What can hang from each mark
pugezom: kepi ribon
visol: tari viru
razal: gono mapi
valu: gono lagi
zudore: visol
pumo: visol
kepi: razal
gono: lekel mapi razal valu
vasolu: visol
nuzas: nipi
vume: lekel nelut
gopi: visol
lekel: gono
ribon: gono lagi pugezom
nipi: gono nuzas vume zudore
mapi: gono lekel nipi razal
lagi: gono valu

Every row comes from one small tree of marks. The marks that hang from a mark follow it in brackets, in alphabetical order. Every link used is in the known rows. Which tree was each row made from?
(in the rows, 128 means zero)
Known rows
lagi[valu[gono[razal]]]: [136 104 165 154 194 157 121 125 146 127 114  58 116 147 140 140  90 120
 114  90 122 129 149 139 139 128 133 136 122 111 115 110 127 106  82 135
 118 165 118 132 159 108 164 149 132 111 108 102 136]
kepi[razal[mapi]]: [141 110 118 156 184 142 130 139 147  78 112 186 144 143 104 107  76 151
 141  71 104 113 124 110  83 114 114  98  87 113 122 110 107 115 131 148
 163 152 120 118 115  74  97 138 106 108 140 127 168]
mapi[lekel nipi]: [114 118 135 158 110 128 121 135 117 125 137 127 131 143 120 128 147 133
 134 130 105 131 120 141 130 156 133 120 162  95 152 134 138 137 137 153
 147 155 113 152 127 147 133 115 129 102 118 151 128]
lagi[gono[mapi[lekel razal] valu]]: [174 147 111 163 117 133 141 120 126 155 138 114 120 154 120 158 132  97
 150 131 131 146 115 120 124 119 132 136 114 128 152 118 138 111 130 125
  73 147 168 131 142 143 130 147 143 131 111 133 118]
nuzas[nipi[vume[lekel[gono[valu]] nelut] zudore]]: [100 164  98  93 169 136 139 128 114 154 129 106  78  86 173 135 186 134
 119 200 145  92 134 152  93 107 151  71 153 132  93 152  96 159  94  85
 141  56 157 124 206 110  98 142 158 161 131 113 150]
nuzas[nipi[gono[mapi] vume zudore[visol]]]: [117 176 161 100 104 120 126 120 138 149 141 126 139 109 148 155 168 147
 116 119 178  67 121 103 127 126 123 106 127 141 125 151  70 116 117 113
 154 105 105 154 120 119 114 129 154 128 168 101 102]
ribon[pugezom]: [ 92 131 134 136 153 138 135 133 133  97 134 137 125 145 112 134 108 132
 132 137 105 125 129 118  95 119 120 131 114 113 106 127 130 154 123 139
 159 112 107 162 142 112 142 120 114 109 115 141 135]
kepi[razal[gono[valu] mapi[lekel nipi[zudore]]]]: [150 113 103 152 162 118 120 160 133 106 117 232 138 142 112  67 189 133
 127 121 115 130 112 131 151 172 145 109 111 104 120 107 155 111 165 118
  69 156 144 120  91 156  83 116 148 100 143 148 155]
vume[lekel[gono[mapi[nipi[nuzas]] valu]] nelut]: [121 153  99  73  95 112 134 112 113 169 144  92  98  75 181 123 169 117
 137 200 108 155 127 184 117 151 153 113 137 135 117 150 130 157 133 109
 104 111 161 128 168  92 190 133 133 156 133 120 113]
kepi[razal[mapi[gono lekel]]]: [122 106 134 149 148 130 119 147 144 104 105 238 149 163 102  94  98 154
 130 105  82 110 147 133 139 133 128  86 123 103 133 101 120 122 132 128
 156 177 129  96 136 138  81 114 100 106 105 150 155]
vume[lekel[gono[razal valu]] nelut]: [111 143 102 110 142 139 134 128 114 163 118  56  96 103 168 132 109 131
 131 212 123 129 159 132 109 112 134  90 146 152  99 124 140 149  85 121
 127 110 177 101 184  95 143 147 123 132 135 121 149]
ribon[gono[lekel mapi[nipi[zudore]] valu] lagi]: [148 146  97  82  74 126 141  94 102 172 158  90 137 122 165 124 157 116
 107 179 121 164  87 166 139 160 126 181 124 131 129 138 164 112 175 127
  61  73 150 149 132 194 134 104 158 171 161 114  94]
razal[gono[lekel mapi]]: [120 129 140 115  78 129 132 133 155 142 124 127 144 119 125 158  98 132
  96 147 134 143  98 123 141 137 113 154  96 152 155 125 135 122 135 142
 133 118 152 128 101  90 139 136 135 120 122 131 112]
mapi[lekel[gono[razal valu[lagi]]] nipi]: [135 108 122 146 128 129 116 142 101 143 134  78 110 132 140 122 158 122
 133 128 135 136 142 127 150 148 131 101 155 122 136 124 168 130 103 142
  70 128 157 124 123 176 107 126 134 125 119 124 127]
nuzas[nipi[gono[mapi[razal]] vume[lekel] zudore]]: [156 184  81 103 102 125 145 111 132 177 139 139 114  88 114 134 195 141
 102 103 170 135 131 131 110 146 121 109 135 116 135 143 109 117 117 120
 133 123 123 147 121 126 116 129 188 114 154 129 117]
ribon[lagi[valu[gono]] pugezom[kepi]]: [116  78 136 145 197 142 119 104 110  98 131 156 133 176 112 116 103 107
 132 118 107 189 163 140 135  73 147 189 142 134 110 129 125 108 165  80
 131 147  60 148 169 179 132 117  90 145 103 131 119]
nuzas[nipi[vume[lekel[gono] nelut] zudore[visol]]]: [ 85 159 144  85 145 132 157 136 150 151 123 124 117  94 160 127 153 159
 118 182 148  77 153 137 101 110 144  69 170 136  99 152  53 157  85  88
 229  58 142 122 189 114 103 129 141 117 145 113 139]
razal[gono mapi]: [ 85  91 139 144 161 126 115 162 143  75 104 205 145 121 104 116 115 149
 134 123 128 137 113 113 116 121 120 120  89 134 125 127 103 144 153 127
 151 147 124 124  93  68  99 145 102  89 113 143 158]
vume[lekel[gono[razal]]]: [ 87 122 141 128 131 143 146 139 122 147 120  78 117 113 146 124  98 142
 125 151 130 151 136 119 121 127  99  87 149 134 119 121 118 131  83 145
 174 125 169 111 156 106 136 139 135 113 116 123 134]
vasolu[visol[tari viru]]: [151 109 176 129 117 100 130 139  84  86 115  98 127 141 156  93  68 133
 193 185 141 130  93 101 103  74 100 165 126 140 115 115 103  99 128 131
 196 110 101 134  97 122 115 143  99 145 128 141 153]
lagi[gono[mapi[lekel nipi[vume]] razal] valu]: [139 150 204 174 124 124 152 129 154 137 146  79 128 160 115 137 151 122
 102  83 141 170 150 129 139 171 130 115 142  85 136  89 162  78 102 128
  98 168 172 148 197 126 150 109 153 135 104 133 119]
nuzas[nipi[vume[nelut]]]: [116 147 120 123 163 137 128 122 139  97 127 103 100 110 126 167 126 141
 129 136 146  85 152 142  70 104 139  89 132 112 123 126  93 153 129 111
 191  99 103 145 173  64 116 141 110 134 127 122 160]
mapi[nipi[vume]]: [110 127 157 144 140 118 132 115 114  88 143 113 128 115 126 126 159 118
 126  92 123 142 114 123 100 132 113  97 135  89 126 127 149 152 128 157
 167 135  90 158 136  89 135 114 144 112 155 142 143]
kepi[razal[mapi[gono lekel nipi]]]: [126 100 138 147 127 119 115 140 129 104 115 252 154 162 110  76 145 150
 129  88  80 135 152 150 147 167 134  83 137  70 139  98 140 114 154 137
 140 197 126 110 116 152  88 101 111  89 120 159 150]
razal[mapi[gono[lekel valu] nipi[nuzas zudore]]]: [105 129 110  85 106 112 122 116 128 130 124 181 125 104 147  79 200 118
 105 112  84 121 101 177 159 205 168 134 112  96 112 126 130 137 119 121
  65  99 165 136 132 141 170 117 162 153 105 126 111]
gopi[visol[viru]]: [112 116 134 159 139 140 122 156  58 105 114 113 124 128 163 134  76 111
 178 145 131 127 113 109 116  92 114 143 158 149 129 118 119 110 139 133
 215 115 119 136 118 101 115 125  91 136 125 137 123]
razal[mapi[gono[valu] lekel]]: [111 109 131 143 141 121  98 146 114 123 115 210 128 153 135 115 141 130
 145 166  86 109 121 137 153 119 144 103 121 120 133 128 133 147 132 119
  86 156 135 102 153 144  99 126 103 131  94 141 139]
vasolu[visol]: [128 110 148 138 138 131 144 120 105 112 121 112 126 135 127 147  84 140
 136 112 135 125 106 125  96  98 107 113 117 129 119 129  73 143 127 140
 209 118  89 124 113 111 138 153 118 112 142 146 153]
ribon[lagi]: [127 117 119 150 159 135 126 117  93 102 129 101 131 149 114 133  74 128
 157 146 111 127 111 119  89 106 116 156 134 143 136 136  93 137 147 127
 161 119  85 145 155 125 113 125 100 138 133 126 140]
ribon[gono[lekel mapi[nipi] razal valu] lagi]: [163 136 120 101  64 125 135  85 113 172 158  52 131 130 151 135 121 120
 115 169 140 192 122 154 145 161 103 161 118 123 138 105 203  98 187 147
  61  97 170 132 126 172 150 112 129 156 159 109  89]
nuzas[nipi[gono[lekel razal valu] vume[nelut]]]: [133 178 112  94 109 128 113 103 146 155 124  57  82  95 137 169 154 141
 109 147 168  89 172 133 128 137 147 102 134 128 132 117 160 125 102 120
 103  88 150 133 151  94 149 152 145 156 139 113 131]
nipi[gono[mapi] nuzas]: [108 160 123  97  97 117 114 119 136 137 129  99 124  95 132 150 120 129
 129 106 130 113 113 138 131 145 128 141 109 154 136 154  95 138 123 129
 127 152  99 148 114  79 191 139 130 154 123 118 102]
kepi[razal]: [140 122 125 155 175 145 136 124 136  92 121 117 132 146 110 126  74 129
 136  82 112 104 119 116  94 114 111 106 112 124 123 106 113 123 120 153
 171 153 103 122 128  89 112 129 126 112 151 121 160]
zudore[visol]: [110 120 174 140 140 133 132 130 140 110 127 106 148 141 128 141  81 128
 151 127 120  83 116 101 114 103 120 124 126 143 126 138  80 145 112 149
 190 125 100 125 125  95 136 133 108  95 153 114 130]
pumo[visol[tari viru]]: [122 112 171 140 105 119 118 162 107  88 129  91 133 141 157 110  81 117
 193 200 130 114  87  76  98  85 117 190 135 137 125 132 133  93 124 131
 172 140 127 178 106  97 112 152  95 146 116 105 152]
valu[gono[lekel] lagi]: [157 104  94 112 142 154  98 109 143 138 116  99 128 120 129 142 106 133
 107  85 118 115 120 143 146 114 138 170 126 131 162 140 134 125  66 149
 152 108  94 128 112 123 135 137 131 114  89 112 138]
lagi[gono[mapi[lekel]] valu]: [121 138 183 170 143 142 139 141 153 142 129 110 131 177 116 162  96 128
 124 122 113 124 117 136 133 133 146 153 131 131 149 125  89  98  97 110
 101 167 163 135 197 119 138 134 132 142  79 123 125]
pugezom[ribon]: [106 128 158 142 138 130 139 138 126 103 133 149 136 138 122 154 114 124
 129 120 119 105 136 115  91 117 119 116 136 111 114 145 102 163 134 135
 167 137 101 124 117 115 136 116 115 113 133 138 136]
valu[gono]: [122 107 125 132 160 148 105 118 119 119 120 112 123 128 154 151 117 118
 138 114 118 130 111 139 128 104 125 128 123 116 140 137 115 128 106 138
 165 149  80 135 124 105 141 153 123 108 104 119 135]
mapi[gono lekel nipi[vume] razal]: [123 121 145 142 101 105 141 117 120 119 135 182 131 132 107 102 187 110
 112  85 103 163 153 146 147 145 127  83 164  66 137 110 181 154 143 145
 148 171 100 136 128 165 117 101 149  92 139 174 128]
gopi[visol]: [110 114 112 154 139 155 138 151  83 109 122 122 131 130 142 145  90 114
 147 100 127 132 123 124 102  97 115 127 142 135 122 127  95 156 136 135
 206 127 113 133 130  99 126 141 119 114 132 134 129]
valu[gono[razal[mapi[lekel]]] lagi]: [172  93  81 146 169 147  91 145 148 136 110 151 136 134 113 114 113 158
 121  92 133 129 163 130 146 127 133 133 124 113 152 115 149 103  84 138
 135 152 112 113 122 147 115 133  88  98  63 127 143]
nipi[gono[lekel mapi] nuzas vume zudore[visol]]: [119 198 158  65  67 104 149 105 188 168 139  99 149  78 140 127 150 134
  87 105 135  76 112 115 157 157 137 141 118 160 128 161 111 129  78 131
 162  76 116 149 140 119 202 120 168 165 157 112  76]
razal[gono[mapi[lekel nipi]]]: [121 119 144 142  78 111 114 150 127 137 136 160 146 135 124 135 159 128
 113 156 134 160 114 142 155 164 122 134 140 117 157 122 153 122 175 137
 119 169 126 143  97 136 124 114 129  96 124 156 112]
gono[lekel razal valu[lagi]]: [177 130  89 135 138 147 120 109 133 142 128  32 111 127 111 141  91 123
 113 113 135  99 122 113 130 135 124 155 112 152 143 110 166 122  67 160
  79  90 152 115 132 117 136 127 131 143 127 101 141]

Which tree is each row?
[141 138 137 114  96 122 162 117 111 168 147 116 147 115 177 120 180  98
 139 124 130 137 114 111 122 134 135 100 120 125 104 152 126 127 137 137
  84 108 163 142  85 163 126 144 174 103 203 116  88]	lekel[gono[mapi[nipi[zudore[visol]] razal] valu]]
[158 137  94 140 108 122  84 128 104 150 131  83 111 129 114 114 173 135
 132 114 142 115 147 125 173 170 141 138 161 132 150 126 182 125 105 148
  48 170 109 132  99 165 125 112 138 109 132 130 132]	mapi[lekel nipi[gono[razal valu[lagi]]]]
[120 101 129 118 129 123 138 106  93 109 147 119 135 146 126 139  99 100
 134 152 166 183 170 117 127  78  98 137 147 152  93 115 149 138 223  98
 111 125 114  79 118 193 121 108  82 171 156 121 114]	pugezom[kepi ribon[gono[razal valu] lagi]]
[154 150 148 142 128 120 137 111  87 123 145 138 133 169 136 167 117  99
 163 166 138 145 116 114  96 115 118 161 122 140 130 133 107 113 168  89
  82 116 137 125 156 142 113 115 108 165 124 124 119]	pugezom[ribon[lagi[gono[mapi valu]]]]
[115 158 124 106 153 126 143 121 123 149 128  59  89  89 162 124 133 127
 122 200 131 137 165 123 106  99 124  63 143 141  92 123 167 156  79 122
 148  92 162 103 207  84 141 138 129 149 150 127 153]	nipi[vume[lekel[gono[razal valu]] nelut]]
[ 91 117 158 133 124 116 131 163 126 148 126 195 154 134 167  92 191 139
 151 164 103 106 110 116 150 144 155  87 139 112 114 162 113 135 125 122
 103 106 170 131 120 186 105 134 136 113 141 129 110]	razal[mapi[lekel[gono[valu]] nipi[zudore[visol]]]]
[128  92 125 154 165 130 140 137 138  67 124 252 168 151  95 116  95 134
 130  53 128 142 174  90  86  86 113  94 115 114 108 116 102 116 181 121
 172 167 108  85  83 122  98 119  85 120 143 143 152]	pugezom[kepi[razal[mapi]] ribon]
[125 113 104 122 163 139 117 130  96 136 129 101 104 110 139 123 127 126
 144 154 118 120 104 129 125  96 122 122 136 169 123 152 111 166  77 128
 110 106 138  97 149 110  96 132 129 132 120 112 157]	vume[lekel[gono[valu[lagi]]]]
[196 172  33  94  91 136 123 104 134 188 130  90 123  98 117 133 160 121
  97  92 134 100 114 112 137 141 150 181 103 170 141 154 151 126  75 142
  32 100 135 138  76 156 132 135 188 137 160 120 113]	nipi[gono[lekel mapi[razal] valu[lagi]] zudore]
[156 122 139 151 100 113 128 143 145 124 133 176 148 148 107 115 137 133
 115 117 132 160 124 139 148 166 115 116 127 110 154  96 160 106 181 138
 124 191 126 125  88 136 103 104 130  89 146 149 128]	kepi[razal[gono[mapi[lekel nipi]]]]
[145  84  97 154 147 112  89 159 124  98 118 214 132 131  92  92 183 139
 140 127 130 135 115 133 156 152 145 138 117 124 147 130 158 143 157 125
  60 156 123 116  81 135  79 116 109  92 111 146 158]	razal[gono[valu[lagi]] mapi[lekel nipi]]
[170 122 100 140 129 120  96 147 123 141 133 128 125 134 108 144 130 119
 124 169 144 115 106 124 158 117 130 160 110 178 153 128 152 140 135 120
  65 138 118 107 116 132  93 118 110 129 116 124 132]	razal[gono[mapi[lekel] valu[lagi]]]
[ 94 117 159 113 136 122 148 125 120 101 137 159 141 143 117 141  91 131
 136 153 123 148 144 142 107 105 103 140 144 125 108 148 109 172 196 109
 174 119  93 111 126 165 117 102  93 133 142 138 128]	pugezom[ribon[gono lagi]]
[127 113 123  92  44 127 174 104 163 150 147 172 163 118 113 166 114 110
  82  86 151 193 172 126 125  91 105 134 125 123 125 132 151 138 199 134
 148 127 147  91  62 176 157 122 126 132 151 144  87]	pugezom[kepi ribon[gono[lekel mapi[razal]]]]
[111 136 147 141 111 153 146 116 154 130 114  58 127 144 116 154  83 133
 111 100 140 135 129 114 127 156 116 140 120 119 148  91 122  90  71 149
 147 111 190 137 149  98 159 144 147 122  85 116 133]	lagi[gono[lekel razal]]
[149 102 119 154 158 128 146 108 102  77 136 184 157 170  89 122  70 116
 141  91 128 154 167  99  89  80 109 135 153 140 114 113 100 118 200 103
 183 155  69  97 117 172  90  96  84 147 162 141 139]	pugezom[kepi[razal] ribon[lagi]]
[152 143  90 120 112 110  95 121 124 144 133  73 101 111 102 102 180 123
 131  96 138 115 143 150 181 198 151 145 156 133 144 127 167 141 106 134
  53 158 111 134 109 155 175 113 137 140 114 121 117]	mapi[lekel nipi[gono[razal valu[lagi]] nuzas]]
[117 167  99 120  87 134 107 147 125 181 129 134 123 125 137 167 169 160
 112 150 154  80 120 142 140 157 146 130 148 135 154 154  77 106 125 107
 108 135 126 158 122 166 112 135 155 140 103 124  99]	nuzas[nipi[gono[mapi[lekel]] zudore]]
[ 84 144 156 109 148 121 164 125 152 126 132  71 104  80 134 110 122 126
 111 121 139 157 132 133 124 138  97  72 138 128 101 121 130 149  79 131
 193 103 154 113 194  84 180 129 140 160 114 125 123]	nipi[nuzas vume[lekel[gono[razal]]]]
[116 116 139 129 122 127 119 127 136 122 118 117 118 125 121 145 124 111
 121 162 126 125  89 123 153 130 130 149 102 150 139 125 147 146 133 137
  93 108 147 116 108  98 133 143 143 129 126 127 133]	razal[gono[lekel valu]]
[141 103  99 138 157 125  88 147 111 116 114 206 129 148 112 103 139 140
 137 138  94  92 130 136 153 117 148 124 123 137 138 131 131 154 108 121
  73 149 116  93 142 147  73 113  89 128  88 134 155]	razal[mapi[gono[valu[lagi]] lekel]]
[127 101 132 136 143 133 135 145 183  92  98 212 153 134  86 101  87 154
 108  88 114 135 122 113 128 141 118 122  80 123 139 104 132 112 142 143
 154 136 158 102  86  81 102 139 121  96 128 140 158]	kepi[razal[gono[lekel] mapi]]
[ 74 100 122 110 145 131 127 114 124  91 146 146 123 139 131 135 130 104
 129 149 135 175 138 132 135  66 111 130 113 144  87 123 154 159 190 112
 117 115 109 121 122 151 138 122 102 149 130 123 123]	ribon[gono[valu] pugezom[kepi]]
[114 111 109 144 138 112 109 165 122 117 122 216 134 129 125  88 210 132
 127 158 122 136 101 137 154 173 152 124 118 109 122 134 148 130 161 117
  61 139 141 138  98 157 100 122 142 104 119 154 139]	razal[gono[valu] mapi[lekel nipi[zudore]]]
[115 151 187 134 161 121 132 133 113 105 128 105 126 123 153 132 132 133
 157 152 168  57 107  95 120 113 126 110 148 133 119 127  88  89 112 120
 205  66 114 146 134 117  97 110 118 139 148 105 124]	nuzas[nipi[vume zudore[visol[viru]]]]
[ 83 103 152  99  74 134 160 117 163 128 136 125 150 127 124 155  94 128
  77 106 161 169 185 121 146 107  99 119 145 126 113 113 145 132 167 132
 167 118 149  87  93 167 164 112 115 142 127 131 104]	pugezom[kepi ribon[gono[lekel razal]]]
[196 159  60  89  87 121 123  88 158 169 133  84 112  85  99 137 139 107
 115  70 129 115 119 136 147 150 150 184  95 167 152 149 151 139  99 140
  43 112 130 129  85 118 184 143 156 158 139 114 100]	nipi[gono[lekel mapi[razal] valu[lagi]] nuzas]
[132 115 141 143 115 124 127 166  62  83 119 112 128 136 171  95  70 106
 203 171 132 131 110  97 112  75 104 181 155 148 117 117 126 115 132 129
 191 116 123 143 116 107 100 133 102 148 123 129 128]	gopi[visol[tari viru]]
[150 182  96  97  77 132 148 105 155 173 137 123 121  92 115 157 182 139
  86  72 166 118 129 124 117 148 133 124 117 112 145 145 124 104 113 132
 114  90 142 161 101 136 130 143 197 137 149 131  96]	nuzas[nipi[gono[lekel mapi[razal]] vume zudore]]
[164 183  66 105  98 113 134 121 141 186 137 110 110 101 124 125 178 103
 121 122 124 100 114 139 152 160 158 149 120 150 124 156 133 136 120 115
  52 137 126 142 123 170 187 138 173 164 138 130  84]	nipi[gono[mapi[lekel razal] valu] nuzas zudore]
[132  95 157 156 204 155 114 140 154 114 105 129 130 145 134 118  98 141
 124  76 117 138 154 134 130 125 139 126  98  99 112 115 122  93  93 131
 110 169 135 125 149  93 151 156 112 107  98 109 144]	lagi[valu[gono[razal[mapi]]]]
[187 122 139 160 158 142 120 120 132 175 133  73 131 172 131 139  80 128
 122 148 118 154 155 148 152 130 137 174 144 133 149 115 146  71 125 111
  97 162 116 134 194 185 144 123 103 153  97 120  99]	ribon[lagi[valu[gono[mapi[lekel] razal]]]]
[ 93 135 134 115  88 142 109 121 138 144 114 118 115 120 118 173 134 156
 123 111 142  93 115 138 138 151 136 137 134 122 166 146  82 122 115 135
 141 116 132 145  97 109 130 154 149 125 103 120 120]	nuzas[nipi[gono[lekel]]]
[113 103 134 133 132 124 114 142 150 109 108 186 131 120 116 125 129 131
 127 148 118 135  95 118 144 131 132 137  75 140 139 128 144 134 140 133
  89 109 166 110  97  85 119 151 124 121 117 132 145]	razal[gono[lekel valu] mapi]
[105 171 176  75 114  90 144 128 169  95 130 106 142  93 136  63 149 123
 147 117 138  65 114 100 137 126 131 152 129 150  86 160  91 167  81 112
 159 110  83 156 141 116 163 127 165 155 156 109 116]	nipi[gono nuzas vume zudore[visol[tari]]]
[158 112 145 143 111 124 162 119 136 151 149 133 140 160  96 114 122 124
 122 114 106 199 147 177 136 144 134 166 148 101 135 130 161 122 206 118
  87 167 129 141 139 205 126 104 125 121 156 148 103]	ribon[gono[mapi[lekel nipi razal]] lagi[valu]]
